Each row was made from one walk, in order. Every step used is in the known rows, and no mark comes twice. Write each row's walk.
Known rows
zelo-tefimab-vegut: [  8  16   0  -1  -5  12  -8   8  -6   1  -1 -26  -8  -1 -64  -4 -21   0
  -2 -31 -10 -10  -1  -1   0  -1  -3   0   2  10   2   2  -5]
zelo-vuvu: [ -5   4   1   0  -7   2  -6   2  -1 -13  -1  -7   0  -1   2  10  10  22
  -4   6   4   1   6   0   1   0  -4   1  -2   2  -2  -3  -1]
letivel-tefimab-vegut: [  3  15  -1   0 -10   8  -3   1  -7   0  -1 -12 -11   2 -79   0  -7  -2
   3 -32   2  -6 -12  -2   0  60  -3   2  -2  17   8   3  -3]
zelo-vuvu-tefimab-vegut-letivel: [ 11   9   3  -1  21   9  -5  11  -8   6   2 -33   3  -7 -36   7   4  30
   1   3   8 -12   9  -3   3 -45  -9   0 -24  19 -19   8  -4]
vegut-tefimab: [ -1   0   3   3  -5   2   6   4  -4   1   3  -5   3  -4 -28   2 -13   4
   6  12  -3  36 -12  -2  -2   7   0   3   1  -3  -6   2   0]
zelo-letivel-vuvu-tifu-tefimab-vegut: [ -1  15   0   4   1  18 -12   3  -6  13  -9 -39   2 -12 -66 -12   9  12
   3 -20  -2  -3   3  -2   6  81 -16 -12   1  17  -5   6   0]
lasad-vegut-letivel-vuvu-tifu: [-29  -3  -1   7  20   3  -6   0  -2   9  -1 -13  -5 -16  25 -11   4  22
   0   5 -13   8   2   0  -1  94  -5  -2 -29   3 -13  14   2]
letivel-tifu-vuvu-zelo-tefimab: [ -1   6  -1   2 -21   5 -11   6  -7  43   5 -21  -2   2  19  34  -9  23
  -3 -20 -14  12   6  -1   2 -53  -4  -8   6   1 -20  17  -1]
vuvu-zelo-tefimab-vegut: [ 15  13   0  -3  -8  10  -6  12  -6  45   6 -34   0 -11 -61  -4 -17   5
  -2 -28  -4 -10   4  -3   1 -26  -3  -7   1  11 -12   5  -2]
tefimab-vegut-letivel-vuvu: [  3  13  -2   4  15  13  -8   5  -2   8   2 -16 -18  -2 -42  -5  -9  10
   6  -4  -6   0  -8  -2  -2  88  -2   1 -24  21   0  11  -4]
vuvu-tefimab-vegut-letivel-zelo: [ 13   4  -1   0  13   8  -1   8  -8   8   0 -21  -5  -4 -40   0   0   7
   6 -12   5  -6  -3  -4   1   2  -6  -4 -25  21 -14  14   3]
lasad-vegut: [-27   0   1   3   4   0  -3  -2   0  -3  -1  -2  -1  -3   9 -10   6   6
  -4  -7 -11  -1  -1   2  -2   0   0   2  -5  -1  -1  -1   0]
tefimab-vegut: [ 12  11   0   2   1   8  -1   3  -1   2   1 -15  -4   0 -53  -4  -3   1
   3  -9   1 -10  -6  -1   0  -6   0   2   0  15   4   2  -5]
vuvu-zelo-letivel: [  3   2   2  -3   9   3  -5   8  -3  47   4 -14   5 -10   7   7   8   5
  -4  12   4   2  13  -2   2 -18  -8 -11   5   3 -15   0   3]
letivel-vegut-tefimab: [-29  -4   1   4 -12   3   0   3  -4  -2   1  -2  -7  -2 -61   1 -18   2
   5 -23  -5  44 -16  -3  -3 -27  -2   4  -1   1   5   7  -1]
lasad-vegut-letivel-zelo-vuvu: [-32   3   0   5   9   6 -11   1  -3 -22  -1  -7 -12  -4  20   3  13  30
  -5   1  -9  13   2  -1  -3  54  -5   2 -32   8 -11   4   4]
letivel-tifu-vuvu-zelo: [  5   1  -1   4 -14   0  -3   1  -2  43   6 -10   3   3  31  34  11  22
   2   1  -3  12   1  -1   2 -57  -2  -6   3   6 -17  17  -1]
lasad-vegut-letivel-zelo: [-29  -1  -2   5  15   4  -5  -1  -2 -10   0  -2 -12  -4  17  -7   2   9
  -1  -5 -12  12  -4  -1  -3  53  -1   2 -31   6  -8   7   5]
tefimab-vegut-letivel-zelo: [ 11  10  -2   3  13  11  -4   5  -2  -5   1 -16 -14   0 -45  -2  -5   4
   6  -9  -1   1  -9  -3  -2  46  -1   2 -25  20  -5   9   0]
vuvu-zelo-letivel-tifu: [  5   2   1   2  -6   8  -7  10  -5  55   5 -10  -2   3   6  11   9   7
  -4   7   0  11   8  -2   0 -48 -10  -2   2   6 -16   6  -4]
zelo-letivel: [-5  5  2 -1  9  6 -8  4 -3  2 -3 -6 -3 -1  4  8  2  0 -3  7 -3  1  8  0
  1  6 -8 -3  5  2 -3 -4 -1]
letivel-zelo-vuvu-tefimab-vegut: [  6   9   1  -1 -19   8  -7   6  -8  -8  -3 -23  -4   0 -46  10  19  26
  -1 -15  11  -7  -1  -3   3  -3 -11  -7  -4  20  -7   5   1]
tefimab-vegut-letivel-tifu-vuvu: [ 10  14  -1   8  13  13  -7   5  -3   3   3 -22 -12   9 -15  30  -6  22
   8  -2 -10   5  -6  -2   0 -32  -2   7 -18  22 -10  20  -9]
vuvu-tifu-tefimab-vegut-letivel-zelo: [ 14   8  -2   4  16  13  -1   2  -5   1  -3 -38   8 -13 -64 -16   1   9
  10 -22   4   1  -3  -5   4  41  -6  -4 -28  16 -18  12   5]
tifu-tefimab: [ -5   2  -1   1   0   3  -1  -4  -2   0  -3 -11  11  -1 -24 -15   2  -3
   2 -19  -1   4   1   0   3  -7  -3  -3  -4  -2  -3  -1   4]
tefimab-vegut-letivel: [ 14  11   0   2  27  10  -2   7  -2   4   4 -20  -5  -4 -43  -3 -12   4
   6  -1  -1  -7  -3  -3  -1  -1   0   5 -22  17  -6   7  -5]
letivel-vuvu: [-11   2  -2   3 -12   3  -6  -2   0   3  -2   4 -13   1   1  -1   2   6
   0  -4  -4   7  -5   0  -1  89  -2  -4  -2   4   7   5   0]
zelo-tefimab-vegut-letivel: [  9  16   0  -1  20  15 -10  12  -7   4   2 -32  -9  -5 -55  -4 -30   4
   1 -22 -12  -7   2  -3  -1   4  -2   4 -20  12  -9   7  -5]
tifu-letivel-vuvu: [-12   4  -1   4 -29  10 -10  -6   0   8 -11   2 -10   0  27  13   4   3
   0  -2  -7   9  -5  -1   1  81   3  -7 -20   6   9  15   3]
lasad-vegut-letivel-vuvu: [-35   2  -2   7  18   5 -10   0  -1   3   0  -3 -17  -6  19 -11  -1  15
  -1  -1 -18  10  -3   0  -4  96  -2   1 -30   6  -4  10   0]
letivel-zelo-vuvu-tifu-tefimab: [ -5   1  -1   2 -18   4  -3  -4  -4 -17  -8 -23  13  -9 -17  -2  24  26
   0 -15   8   9   6  -2   6  40 -11 -10  -7   1 -13   2   8]

Write each row's walk
[  0  -1  -3   2  11   3  -3   1  -2  -7   1   0 -11   0   8   2  -3   2
   4   1  -2  12  -3  -2  -2  53   0  -1 -25   5  -8   7   5]  vegut-letivel-zelo
[-26  -1   3   1  -3   5  -5  11  -7  45   5 -17  -2 -13 -53   8 -10   8
   2 -12  -2  46  -3  -5  -1 -48 -10  -7   4   4 -12   7   2]  vuvu-zelo-letivel-vegut-tefimab
[  9   8  -2   5  18  11  -4   6  -2  13   0 -25  -8 -13 -37  -5  -4  18
   7   2  -1  -3  -3  -3   1  89  -5  -2 -23  19  -9  15  -3]  tefimab-vegut-letivel-vuvu-tifu
[-33   2   3   3  -3   3  -9   7  -7  35   3 -23  -1 -14 -26  40  -6  23
   3 -11  -8  48  -2  -4   2 -50 -10 -14  10   6 -16  15   4]  tifu-vuvu-zelo-letivel-vegut-tefimab
[  2  -1   2   0  -3   0  -1   3  -1  -7  -2 -17  10 -11   8  10  17  29
  -2  13   8  -1  11  -1   3   2  -7  -2  -1  -1 -12   0   0]  zelo-vuvu-tifu
[  1  17   1   2 -29  15  -7  -3  -8   5  -9 -14  -7   0 -52  14  -4  -4
   2 -30  -2  -4 -10  -3   2  53   2  -1 -20  19   9  13   0]  tifu-letivel-tefimab-vegut
[  4  10  -2   5  -8  12  -3  -2  -3  10  -5 -32   5 -11 -70 -20   6  11
   6 -27   0  -3  -6  -2   5  75  -8  -9  -5  14  -2  10   0]  letivel-vuvu-tifu-tefimab-vegut
[-23  -6   1   2 -20   5  -5  -3  -1   7 -11 -11   5 -11  -3  14   3   4
   0 -27  -1   7   2  -3   4 -42   1  -5 -20   3   2  18   2]  vuvu-tifu-letivel-vegut
[ 13   5   1  -2   2   5   1   6  -6  15   0 -21   5  -3 -47  -3   2   5
   2 -13   7 -16   0  -2   3 -50  -6  -4   0  15  -6   6  -3]  vuvu-tefimab-vegut
[  3   7  -1   1 -10   8  -5   4  -7  18  -2 -16  -8  -2 -46  -4   4  11
   2 -17   1  -9  -5  -2   2  37  -8  -9  -2  19   0  12  -2]  letivel-vuvu-tefimab-vegut
[ -7   3   2   2  -3   6 -11   5 -10  15  -4 -15   0   9  36  44  14  23
  -2   2  -6   7  11  -1   4 -71 -16  -7   9   7 -16  15  -2]  zelo-letivel-tifu-vuvu-tefimab
[-12   7   1   1 -29   7  -6  -6  -7   3 -10   0  -4   0  -1  18  -1  -5
  -1 -20  -2   7  -4  -2   2  57   2  -3 -21   4   6  12   5]  tifu-letivel-tefimab
[ -1  -2   0   4  13   2  -4   4  -8  15   1 -13   1   6  43  35   2  26
   4   5  -6   9   5  -2   3 -71  -7  -1 -18   7 -23  23  -2]  vegut-letivel-tifu-vuvu-tefimab
[  4  16  -2  -1 -20  14 -11   6  -7  -8  -3 -22 -16   3 -66  -2 -16   0
  -1 -39 -10  -3  -7  -2  -1  46  -4  -3   0  14   3   4   0]  letivel-zelo-tefimab-vegut
[ -8   5  -1  -1 -38  12 -14   2  -6  52  -5 -17  -6 -11  17  12 -10   8
  -5 -20 -13   9   5  -3   2  60   1 -17 -18   2  -8  19   6]  tifu-letivel-vuvu-zelo-tefimab
[ 18  13  -1   2   4  17  -8  17  -9  57  10 -35  -9  -1 -52  -1 -24  11
   1 -21 -10   4   2  -5  -1 -48  -4   4 -24  17 -23  16  -8]  vuvu-zelo-tefimab-vegut-letivel-tifu
[ -5   2  -1   2 -32   8  -5  -6  -1  -5 -11   2  -5   2  24  16   8  -2
   0  -6  -3  10  -5  -2   2  40   4  -6 -21   5   4  13   8]  tifu-letivel-zelo
[ -3  20   1   0  -1  13 -12   5 -10   3  -4 -19 -15   1 -76   8  -4  -1
   0 -25  -1  -5  -3  -2   0  67 -12  -1   4  19   3   0  -3]  zelo-letivel-tefimab-vegut
[ 13   9   0   3   9  11  -5   7  -3 -12  -1 -32  -4 -11 -37   9  10  33
   4   4   8   0   3  -4   2  49  -8  -1 -26  20 -16   9   0]  tefimab-vegut-letivel-zelo-vuvu-tifu
[  4   2   0  -4  -8   2  -5   8  -6  44   5 -19   4 -11  -9  -1 -15   5
  -4 -18  -6   1  10  -2   1 -20  -2 -10   1  -4 -15   4   3]  vuvu-zelo-tefimab
[  9  13  -1   3  26  13  -2   3  -4   4   1 -32   6  -6 -66 -18 -10   1
   8 -20  -2  -3  -2  -3   2 -10  -3   2 -26  15  -9   6  -1]  tifu-tefimab-vegut-letivel
[  2   8   1   2 -29  15  -7   1  -7  23 -10 -19  -4  -4 -21  10   6   9
   1 -15  -1  -7  -6  -3   4  30  -3 -10 -20  20   1  21   1]  tifu-letivel-vuvu-tefimab-vegut
[ -7  -4  -2   1  16   2  -5   5  -7  20   0  -7  -6  -6  15   0  -2  13
   2   2  -2   5   3  -2   1  47  -7  -7 -25   6 -13  15   3]  vegut-letivel-vuvu-tefimab
[ -3   1  -1   3   8   6  -5   0  -5 -14  -4 -29  11 -13  -8  -2  15  29
   3  -5   7  13   9  -4   5  47 -10  -6 -30   4 -23   8   9]  vegut-letivel-zelo-vuvu-tifu-tefimab
[  3   0   0   0  -1  -5  -1   0   0  34   5 -15   9 -12  31  30   9  21
   2   4   0   3   6  -1   4 -29   0 -15   6   3 -17  11   6]  tifu-vuvu-zelo
[-29  -1   4   6  -2   3   3   2  -4  -1   2  -5   2  -7 -19  -9  -7  10
   1   6 -14  37 -13   0  -4   7  -1   6  -4  -3  -6   1   1]  lasad-vegut-tefimab
[-31   3   0   0   3   1 -16   3  -4  34   1 -19  -3 -11   2  38   7  19
  -2 -23  -4  12  11  -2   4 -58 -10 -17   9   9  -9  13   3]  tifu-vuvu-zelo-letivel-vegut
[-25  -1   0  -1   2   3 -11   7  -4  43   3 -12  -5  -9 -26   6   3   3
  -4 -24   2  10  10  -3   1 -54 -10 -11   2   7  -7   5   1]  vuvu-zelo-letivel-vegut
[ -8   4  -1   0  15   1  -3   2  -8   2   1  -3 -10  -2 -17   4 -13   0
   3 -13  -1   8  -1  -2  -2  70  -3   3 -25   5  -6   6   3]  vegut-letivel-tefimab
[-30  -1   0   2 -26   7  -9  -4  -1   0 -10   0  -6   0  -7  13  -2  -4
  -1 -33  -4  10  -4  -3   2 -42   3  -2 -20   5  11  15   1]  tifu-letivel-vegut
[-30   3  -1  10  16   6  -9  -1  -3  -1   2  -9 -10   6  46  25   2  27
   0   0 -23  15  -2   1  -2 -26  -2   7 -24   7 -14  18  -4]  lasad-vegut-letivel-tifu-vuvu
[  7  12   2   2 -25  13  -3  -1  -8  11 -10 -26   3 -11 -48  14   2   4
   3 -25   3  -6  -4  -3   5  54  -1  -4 -19  16  -1  17   1]  vuvu-tifu-letivel-tefimab-vegut
[ 10  16  -1   3   6  20 -11  14  -9  13   3 -28 -17   9 -55   0 -29   6
   1 -25 -16   3  -2  -3  -3 -24  -5  13 -23  16  -9  13 -11]  zelo-tefimab-vegut-letivel-tifu
[ 12  12   2   3  23  13  -3   6  -5  -3  -1 -49  15 -17 -59  -9   7  31
   5  -7   7  -5   9  -4   6  -5  -9  -1 -27  14 -22   7  -1]  zelo-vuvu-tifu-tefimab-vegut-letivel
[  7  13   0   2   0  11  -2  -1  -2   1  -2 -26   8  -2 -76 -19  -1  -2
   5 -29   1  -7  -6  -1   3 -14  -3  -1  -4  13   0   1  -2]  tifu-tefimab-vegut
[ 14   8   1   2   4   9   3   0  -3   7  -4 -38  18 -13 -71 -19   4   6
   6 -23   5 -10   0  -2   6 -13  -6  -4  -3  10 -10   4   0]  vuvu-tifu-tefimab-vegut
[  0  -1  -3   1  13   2  -4   5  -2  50   7  -9  -7 -13  14  -2  -1  13
   3   9  -1  12   3  -3  -1  66  -1  -9 -25   8 -17  13   4]  vegut-letivel-vuvu-zelo
[  6  13  -3   3  12  14  -4   1  -4  -5  -2 -27  -3  -2 -68 -16  -4   1
   8 -28  -1   4  -9  -4   2  39  -4  -2 -29  19  -7   8   4]  tifu-tefimab-vegut-letivel-zelo
[-34   2   3   3  -3   8  -9   8  -7   0  -1  -9 -10  -3 -58  10 -14   3
   2 -15  -7  45  -8  -3  -2 -20 -10   1   4   3   1   4  -2]  zelo-letivel-vegut-tefimab
[  2   1   4   1 -20   7  -4  -1  -1  -3 -11 -19  14 -12  33  24  19  27
  -4  14   5   0  12  -2   6  -5  -2  -4 -19   1 -12  11   2]  zelo-vuvu-tifu-letivel
